Known rows, with every way that one mark hangs from another:
j_609(j_336 j_922(j_532) j_936(j_547(j_177)) j_972): [-1.51 -0.95 -1.24 -0.29  0.52 -0.58  0.25 -0.79 -1.28 -0.43 -1.55  0.16
 -1.09 -1.36 -0.25 -1.12 -0.03  0.73 -0.42]
j_532(j_922): [ 4.72  0.85  0.98  0.53  0.09  1.24 -1.25  1.70 -0.17 -1.90  1.58 -0.05
  1.74  1.47 -0.11  1.10 -1.63 -0.43 -0.11]
j_609(j_336 j_936): [ 0.95  0.53 -0.22 -0.34 -0.41 -0.34 -1.18  1.06  0.37  0.21  2.25 -0.20
  0.44  0.40  0.59 -0.13 -1.80  0.31  0.18]
j_936(j_547(j_177) j_609(j_336 j_972)): [-1.15  1.17 -0.67 -0.88  0.02 -2.02  0.14 -0.57  0.90  0.36  0.21  0.42
 -0.33  0.31  0.77 -0.54 -6.90  0.11  0.10]
j_609(j_972): [ 2.26  0.82  0.27 -0.06 -0.72 -0.36 -0.30  1.89 -0.05 -0.82  0.41  0.53
  1.28  0.81 -0.25  0.83 -3.07 -0.16  0.96]
j_609(j_922 j_936 j_972): [-0.14 -0.18 -0.64 -0.25 -0.46 -0.59  0.22  0.86 -1.52  0.57  0.01 -0.31
 -0.42 -0.25  0.08  0.33  0.13  0.43  0.70]
j_547(j_177): [ 5.90  0.84 -0.43 -0.53 -0.13 -1.28 -1.26  1.84 -0.56 -0.90  0.46  0.68
  2.30  0.98 -0.38  0.92 -8.11 -0.23  0.26]
j_922(j_532 j_609(j_336 j_936 j_972)): [-2.08 -0.82  0.52 -0.06  0.11  2.48  0.31 -0.48  1.22 -0.28 -0.63 -0.07
  0.25 -0.16 -0.45 -0.58  5.49 -0.17 -0.74]
j_532(j_922(j_609(j_336 j_936 j_972))): [-1.75 -0.37  0.79  0.06  0.38  2.44 -0.25 -0.08  0.89  0.30  0.40 -1.06
 -0.20  0.60  0.33 -0.46  5.35  0.00 -0.92]
j_609(j_336 j_922(j_532) j_936(j_547) j_972): [-2.94 -0.76 -0.43  0.47  0.03  0.38  0.49 -0.86 -0.36 -0.49 -0.65 -0.07
 -1.62 -1.28 -0.02 -0.89  3.64  0.61  0.08]
j_936(j_547(j_177) j_609(j_336 j_922 j_972)): [-1.89  0.72 -1.05 -0.65  0.52 -1.70  0.51 -0.99 -0.05  0.16 -0.53  0.09
 -1.72 -0.04  0.80 -0.58 -4.36  0.14 -0.04]
j_609(j_336 j_922(j_532) j_936 j_972): [-2.02 -0.87 -0.31 -0.01  0.42  1.65  0.16  0.29 -1.06 -1.49 -0.44 -0.27
 -1.26 -0.60 -0.15 -0.62  5.00  0.41 -0.31]
j_426(j_547): [ 5.78  0.99 -0.04  0.51 -0.13 -1.38 -0.90  1.27 -0.21  0.31  0.04  1.15
  2.79  1.49  0.12  1.54 -6.61 -0.16  0.75]
j_972(j_609(j_922)): [ 2.93  0.80  1.17  0.60 -0.20 -0.45 -0.46  2.37 -0.89  0.52  1.66 -0.58
  0.37  0.71  0.03  0.94  0.86 -0.32  0.14]
j_936(j_609(j_336 j_922)): [-0.26  1.08 -0.02 -0.27  0.55  0.56 -0.17 -0.06  0.55 -0.99  1.59 -0.25
 -1.21  0.96  0.99  0.21 -0.80 -0.42 -0.26]
j_336(j_609(j_936(j_547) j_972)): [-0.67 -0.53  0.28  0.21 -1.34 -1.89  0.31 -0.94  0.38  2.42 -0.22  0.23
  0.88 -0.45 -0.17  0.82 -0.81  0.01  1.54]
j_609(j_922(j_532)): [ 3.70 -0.05  0.38  0.72  0.33  1.55 -0.36  0.84 -0.74 -2.75 -0.24  0.51
  0.82  0.36 -0.82  0.94  0.91 -0.55 -0.03]
j_936(j_547(j_177) j_609(j_336 j_922(j_532) j_972)): [-1.93  0.00 -0.75 -0.41  0.99 -0.13  0.75 -1.52 -0.17 -1.46 -1.45  0.44
 -1.37 -0.41  0.09 -0.74 -1.64 -0.04 -0.67]

Rows:
[ 1.07  0.79  1.10  0.55  0.27  0.14 -0.72  2.33 -0.32 -0.07  2.16 -0.87
 -0.76  0.71  0.52  0.17  2.77 -0.16 -0.19]	j_972(j_609(j_336 j_922))
[ 0.38  0.35  0.39  0.63 -0.76 -2.24 -0.10  0.53 -0.67  3.20  1.65 -0.86
 -0.34 -0.60  0.40  0.09  0.34  0.43  0.34]	j_972(j_609(j_922 j_936(j_547)))
[-0.75 -0.40  0.58  0.62 -0.10  1.25 -0.12 -1.85  2.36  0.65  0.11  0.15
  0.49 -0.55 -0.24 -0.71  2.69 -0.16 -0.64]	j_922(j_532 j_609(j_336 j_936(j_547)))
[-2.79 -0.09 -0.78  0.20 -0.40 -1.27  0.20 -0.36 -0.23  1.01  0.18 -0.38
 -2.06 -0.90  0.71 -0.80  0.77  0.83  0.65]	j_609(j_336 j_922 j_936(j_547) j_972)
[ 0.19 -1.15 -0.84 -0.21 -0.26 -2.55  0.44 -1.32 -1.52  2.27 -1.70  0.07
  0.06 -0.92 -0.30  0.58 -1.99  0.18  0.96]	j_336(j_609(j_922 j_936(j_547(j_177)) j_972))
[-0.71 -0.37  0.82  0.35  0.49  1.22 -0.36  1.15 -0.96  0.15  1.61 -1.05
 -0.75 -0.35  0.06 -0.45  6.47  0.15 -1.03]	j_972(j_609(j_336 j_922(j_532) j_936))
[-3.39  0.20  0.12  0.34  0.42  0.84  1.06 -1.61  0.74 -1.49 -0.49  0.27
 -1.84 -0.31  0.29 -0.54  2.21 -0.19 -0.20]	j_936(j_547 j_609(j_336 j_922(j_532) j_972))
[-0.36 -0.29  1.11  0.43  0.31  2.95  0.22  0.20  1.77 -2.00 -0.97  0.41
  0.61  0.52 -0.69 -0.06  4.62 -0.73 -0.60]	j_922(j_532 j_609(j_336 j_972))
[ 0.08 -0.56  0.61  0.10  0.23  2.49 -0.39 -0.68  1.60 -0.45  0.33 -0.02
  0.87  0.09 -0.37 -0.38  4.08 -0.37 -1.00]	j_922(j_532 j_609(j_336 j_936))
[ 0.87 -0.05 -1.44 -0.32  0.24 -2.22 -0.75 -0.48 -0.85  1.04  0.30 -0.19
 -0.85 -0.68  0.59 -0.75 -4.07  0.74 -0.08]	j_609(j_336 j_922 j_936(j_547(j_177)))
[-0.04 -1.82 -0.50  0.06  0.08 -0.98  0.73 -1.85 -1.58  0.69 -2.71  0.34
  0.39 -1.28 -1.02  0.48  0.89 -0.02  0.33]	j_336(j_609(j_922(j_532) j_936(j_547(j_177)) j_972))
[-1.53 -0.95 -0.43 -0.22  0.23  0.24  0.32 -1.56  1.04  0.75 -1.82  0.26
  0.40 -0.93 -0.52 -1.12  0.57  0.17 -0.90]	j_922(j_532 j_609(j_336 j_936(j_547(j_177)) j_972))
[-1.66  1.23  0.20 -0.68 -0.09  0.23  0.10  0.57  1.15 -0.68  1.27  0.04
 -0.39  1.07  0.81  0.01 -2.10 -0.24  0.25]	j_936(j_609(j_336 j_972))
[ 0.27 -0.94 -0.42 -0.24 -0.23 -0.27  0.53 -1.61  0.46  1.30 -2.26  0.57
  1.44 -0.86 -0.99 -0.38 -1.55  0.02 -0.46]	j_922(j_532 j_609(j_936(j_547(j_177)) j_972))
[ 0.26 -0.66  0.37 -0.26 -0.99 -0.69  0.04  0.20 -0.30  1.49  0.10  0.01
  1.33  0.18 -0.25  1.17  0.43 -0.23  1.24]	j_336(j_609(j_936 j_972))
[-0.68  0.14 -1.31 -0.81 -0.45 -2.48 -0.43  0.21 -0.27  1.27  0.15  0.21
 -0.09 -0.60  0.45 -0.96 -5.46  0.90  0.37]	j_609(j_336 j_936(j_547(j_177)) j_972)
[-2.51  0.09  0.24 -0.15  0.86  2.07  0.79 -0.45  0.05 -2.46 -0.25  0.06
 -1.49  0.34  0.21 -0.18  3.37 -0.39 -0.61]	j_936(j_609(j_336 j_922(j_532) j_972))
[-2.34  0.74 -0.10 -0.46  0.45  0.52  0.47  0.08  0.15 -0.92  0.63 -0.27
 -1.85  0.69  0.89 -0.07  0.50 -0.18  0.02]	j_936(j_609(j_336 j_922 j_972))
[ 1.45 -0.38  0.28  0.52  0.20  1.58  0.34  0.96 -1.07 -2.57 -1.11  0.50
  0.26  0.09 -0.92  0.70  2.23 -0.29  0.18]	j_609(j_922(j_532) j_972)
[ 1.38 -0.29  1.20  0.50 -0.08  2.40  0.46  0.22  1.19 -1.51 -1.49  0.62
  1.68  0.52 -1.15  0.67  2.71 -0.89 -0.22]	j_922(j_532 j_609(j_972))
[ 1.17  0.28  0.54  0.14 -0.39 -0.95 -0.35  1.69 -1.41  2.23  1.99 -1.12
  0.02  0.04  0.28  0.40  1.74  0.19 -0.04]	j_972(j_609(j_922 j_936))
[ 0.71  1.09 -0.71 -0.90 -0.32 -2.54  0.36 -0.58  0.37  0.83 -0.34  0.74
  0.80  0.35  0.24  0.21 -8.96 -0.04  0.40]	j_936(j_547(j_177) j_609(j_972))
[-0.79 -0.39  0.70  0.58 -0.41  0.64  0.28 -1.26  0.98  1.89 -0.34 -0.55
  0.57 -0.03 -0.03 -0.07  2.13  0.07 -0.22]	j_532(j_922(j_609(j_936(j_547) j_972)))
